Each row was made from one small tree. The marks that hang from a mark follow it in brackets, in alphabetical order. Every link used is in the known rows. Write each row's tree.
Known rows
pemep(vakud(nonom(telet(pezavi)))): [-13   9   6  14  -9  18  -7 -31  27  30 -32   8   1   1   8  -1 -10  22
  44 -12  10  11  -4   2   5]
gufid(pezavi(telet(pemep)) vimig): [ 29  -4  42  39  -4  20 -26  -1  -3 -22  11 -10  -9   1  35 -13 -16   0
  44   7  -5  21  -6  13  25]
pezavi(gufid(vimig(kemapus(nonom))) telet(pemep(gosipuv vakud))): [ 16   2  26  29  15  -2 -10  12   7   4 -16  -7 -20  15  49  17 -11  13
  37  50 -12  47  15  12  12]
gufid(pezavi vimig(gosipuv)): [ 19   3  19  24  27  -4  -8 -21 -17 -42  17  -8 -16  -4  27   3 -17 -21
   7 -12   1   1  18   8  14]
pezavi(telet(nonom)): [  7 -18  10  24 -20   5 -10 -10  14  12  -6  -2  -2   7  13   5 -15  19
  21   7   0  23 -28   9  -4]
pemep(gosipuv telet(nonom(kemapus vakud) pezavi(gufid))): [  4  11 -36  45 -19 -15  -4   8  30  31 -63  15   3 -11  17  -3  -6  21
  31   6  -2  33 -41 -13  32]
kemapus(nonom(telet(pezavi(gufid(vimig))) vakud)): [ -4  16  -8  34  33  23  -6 -18  17  11 -31   9  16  -4   9 -10 -27   7
  61   2   1   2  -3  -7  52]
nonom(telet): [ -2  -2  -5  -4   1  20 -10  -7   6   9 -22  -5  11  11   1  -8  -8  -5
  17  -1  -6  -4 -11  -2   8]
pezavi(gufid telet(pemep(gosipuv))): [ 21 -18   4  34 -28   8 -17  29  -6   4 -31   9  -8   9  43 -16   3  12
  23  23  -7  34 -11  -1  20]
gosipuv(vimig(kemapus(nonom(vakud(pezavi(gufid telet(pemep))))))): [  4  11  34  26   5  24  -7  24  11  17  -1  21  -2 -16  16  -3  -5  21
  55  29 -12  14  -4  13  31]
telet(pemep): [  8  -2  24   0 -10  13  -9   4  -2   2   3   2   6  -2   8  -4   1   2
  12   7  -6   8 -27  -2   7]
kemapus(nonom(telet(pemep(gosipuv(vimig)) pezavi) vakud)): [ -4  -1  12  30  -5  26 -17   7  17  27 -23  21  17 -10  37  11   5  -2
  34   8 -20  11 -63 -20  39]
pemep(telet(nonom pezavi(gufid)) vakud): [ 15  21  -4  19 -32 -24 -14 -29  23  15 -31  14  -4 -11  11 -16 -26  39
  72  -6  20  47 -14   4  35]
gosipuv(vimig(kemapus(nonom))): [ -3  12   6 -10  24 -13  18  -2   1  -1  22   2 -14  -2 -13  34   1 -17
  -8  31 -15  -4  -2  10  -2]
pezavi(gufid telet(pemep(gosipuv(vimig(kemapus(nonom))) vakud))): [ 13   1  21  20  -2 -11 -15  20   6  11  -7   7 -21   5  40  21   6   7
  24  47 -15  44  -5  11  11]
pezavi(gufid(vimig) telet): [ 16   5   3  36   1   0  -7  -6  -5 -24 -18  -2  -6   5  15 -18 -16  -2
  38  15   4  19  25  11  26]
vimig(gosipuv kemapus(nonom(telet(pemep pezavi(gufid)) vakud))): [  3   2  28  17  33  35 -16  -4   2  15 -13   8  14  -3  16   7 -29   3
  53  17  -7   6 -30  -1  34]
gosipuv(vimig(kemapus(nonom(vakud(pezavi))))): [-16  21  15   2  23   7  13  11  15  16  12  15  -1 -20  -3  17   2   5
  15  13 -13 -10   8   6   7]
vakud(nonom(kemapus) pezavi(gufid(vimig) telet(pemep))): [  9  10  20  40  -7  27  17   5  11  13 -46  16 -14  -1  10 -15  -7  18
  43  24   1  13  11  21  26]
pemep(gosipuv(vimig(kemapus)) vakud): [ -2  21   9  10  -9 -33  -1   7   6  -8  -4   1 -10  -7  20  20  23 -23
 -10  25 -15  25  11   4 -17]
vimig(gosipuv kemapus(nonom(telet(pemep) vakud(pezavi)))): [ -8  -4  41  -7  34  52  -9   8   8  25  -9   4  11   0  25  15 -23  13
  36   8 -17  -9 -20   2  10]
telet(nonom(vakud) pemep pezavi): [  1   3  36  39 -22  16 -16 -12  21  22  -4  15  27 -25  10  -5  -9  20
  44  -3  -1  25 -69  -9  18]
telet(nonom(kemapus) pemep(vakud) pezavi(gufid)): [  9  18  20  31 -22 -11 -17 -15  22  32 -22  15  11 -20  -5  -3  -5  16
  38  13  11  38 -42   9  28]
pezavi(gufid(vimig(kemapus(nonom(vakud)))) telet(pemep(gosipuv))): [  9  -4  19  45  28  17  -6  25   8   5 -19  -5  -5  10  46  11  -9   8
  33  47 -22  32  -6   0  15]

Write each row's tree
[ 12 -12  24  15  -4   2   0  25   0   7   4   3 -20   9  35  32   6  -7
   4  50 -27  23 -28   6   2]	pezavi(telet(pemep(gosipuv(vimig(kemapus(nonom))))))
[  9  17   6   1 -23 -12 -22 -15  16   7 -13   3  -7  -7  15  -7 -16  29
  56 -14  16  27   1   1  24]	pemep(telet(pezavi) vakud)
[ -8  13  30   9  53  15  16  -5   1  -8   8   1  -5  -9  20  24 -24   1
  18   8  -8  -9  26   9   3]	gufid(vimig(gosipuv kemapus(nonom(vakud(pezavi)))))
[  8  33  16   8  16 -10  22 -28   5 -19 -39   8 -32  -1  24  -4 -29  21
  58   7  11  25  57  21   5]	pemep(telet vakud(nonom pezavi(gufid(vimig(gosipuv kemapus)))))
[  5   8   3  44  14  28 -11   2  13  17 -46  15  16  -1  42  -9 -15   5
  57  16 -12  22 -30 -17  56]	kemapus(nonom(telet(pemep(gosipuv) pezavi(gufid(vimig))) vakud))
[ -2  10  -9   9  -5  14 -10  -3  13  24 -33   1  12  -2 -15  -1  -6 -14
  20   3  -1 -10 -17   3  27]	nonom(kemapus telet(pezavi))
[  1  13  -6  24 -13 -22   4   1  24   0 -28   2  -2  -7  22  17   3  -5
  16  23 -25  32 -46 -10  -9]	pemep(gosipuv(vimig(kemapus)) telet(nonom(vakud)))
[-16 -12  10  -6  57  32  -9  -6   9  14  -2 -12   7  15  12  33 -22  -4
   6   8 -15 -13 -15  -3  -9]	vimig(gosipuv kemapus(nonom(telet vakud)))
[-18  -1   0  -1   7  22  -5 -26  27  27 -31  -2  -1  15   9   6  -4  20
  20  -8   3   8  -2   1 -15]	pemep(vakud(nonom(telet)))
[ -2  -8  16  18  34  23  -4  18   2  14  -2   9 -11  -1  27   9 -26  29
  35  10   1   3  32  14  13]	vimig(gosipuv kemapus(nonom(vakud(pezavi(gufid telet)))))
[-10  19 -13  19  10  12  -1  23  16  27 -33  16  11 -18  -9 -19   7  13
  14  -5   4  -9  17   2  23]	nonom(kemapus vakud(pezavi(gufid)))
[ 10  13  -2  52 -21 -16  -3   2  24  19 -55  10 -10  -5  37  -5  -5  18
  31  21   3  46  20  17  20]	pemep(gosipuv vakud(pezavi(gufid(vimig) telet(nonom(kemapus)))))
[  3  16  28   7 -17   0 -20   4  10   3 -24   0   6   1  29   9  17 -27
  19  33 -27  29 -26  -1  -2]	nonom(telet(pemep(gosipuv(vimig(kemapus)) vakud)))
[ 15  15  31  54 -11  18  -6  34   4  -5 -39   9   3  -9  47 -25  -3   6
  57  33 -17  34  20   7  25]	nonom(vakud(pezavi(gufid(vimig(kemapus)) telet(pemep(gosipuv)))))
[ 11  -9  34  60  17  18 -21 -14   8  -6 -24  -2  14  -3  25   9 -21  -3
  28  18  -4  27 -51   4  20]	pezavi(gufid(vimig(gosipuv)) telet(nonom(kemapus vakud) pemep))
[  6 -19  13  49   0  17 -31  -3  26  15   6  -6   2  -4  27  -2 -13  29
  31 -13  -2  21 -31   4   1]	gufid(pezavi(telet(nonom(vakud))))
[-10  20 -18  17  16  11  11  22  16  24 -42  22   1  -8  22  -2   5  -2
  28  24 -23   3  11  -1  25]	pemep(gosipuv(vimig(kemapus(nonom(telet vakud(pezavi(gufid)))))))
[  9  19   7  70 -10  -5  -2   0  20  13 -47  17  19 -22  22  -4   0  -8
  29  24 -10  36 -52 -10  38]	telet(nonom(kemapus vakud) pemep(gosipuv) pezavi(gufid(vimig)))
[ 23  -6  19  49  -4   1 -14 -21  12 -14   4  -9 -11   0  26  -2 -25   7
  37   4  -2  27  -9  17  13]	gufid(pezavi(telet(nonom)) vimig)
[  3  21   9  43  -8  -6  18   5  15   5 -49  10 -30   3  42  -7  -4  23
  44  29  -2  40  67  23  -3]	pemep(gosipuv vakud(nonom pezavi(gufid(vimig(kemapus)) telet)))
[ -3 -11   7 -20  44  20   4 -11  -3   6  -1 -12  -7  20   7  34 -26 -10
   2  19 -13 -11  -3   8  -6]	vimig(gosipuv kemapus(nonom(telet)))
[ -1   7   3  34  43  23 -11 -27   2  -5 -24   8  12  -2  24   1 -36  -2
  51  -6   5  -1  -5  -7  49]	kemapus(nonom(telet(pezavi(gufid(vimig(gosipuv)))) vakud))
[ 11  20  11  41 -42 -29  -2   8  16  11 -32  20 -16 -16  34  -5   4  12
  41  31  -5  52  20  22   8]	pemep(gosipuv(vimig(kemapus)) vakud(pezavi(gufid telet(nonom))))
[  8  14  -1  27 -21   7 -28  11  16  34 -58  11  10  -3  23 -13   6  -1
  34  15  -3  30 -22  -3  38]	nonom(kemapus telet(pemep(gosipuv vakud) pezavi(gufid)))
[  8  11   9  12 -30  19 -22  16  11  27 -57  20   6  -2  46 -33   4  22
  50   4  -3  32   8  -1  33]	nonom(telet(pemep(gosipuv vakud(pezavi(gufid)))))
[ 12   5 -25  21 -32 -23   7   0  22  26 -48   8 -10  -4  14  14  -7  11
  15  13  -4  29 -41  -3  19]	pemep(gosipuv telet(nonom(kemapus) pezavi))
[ -1  -9  12 -16  45  -1  14  -3 -10  -3  22  -8 -19  10   5  41 -18  -5
 -15  19  -7  -6   8  10 -14]	vimig(gosipuv kemapus(nonom))
[  4  22  12  43 -36 -16   3  -8   9   9 -32  36 -12 -21  33  -5  20   8
  33  12   3  42 -16  -3  23]	telet(pemep(gosipuv(vimig) vakud(nonom)) pezavi(gufid))
[ 10  21  14   3  41  -6  29  -7 -16 -17  -2   9 -21  -5  11   9 -29  -3
  24  23   0   0  52  21  23]	vakud(pezavi(gufid(vimig(gosipuv kemapus(nonom)))))
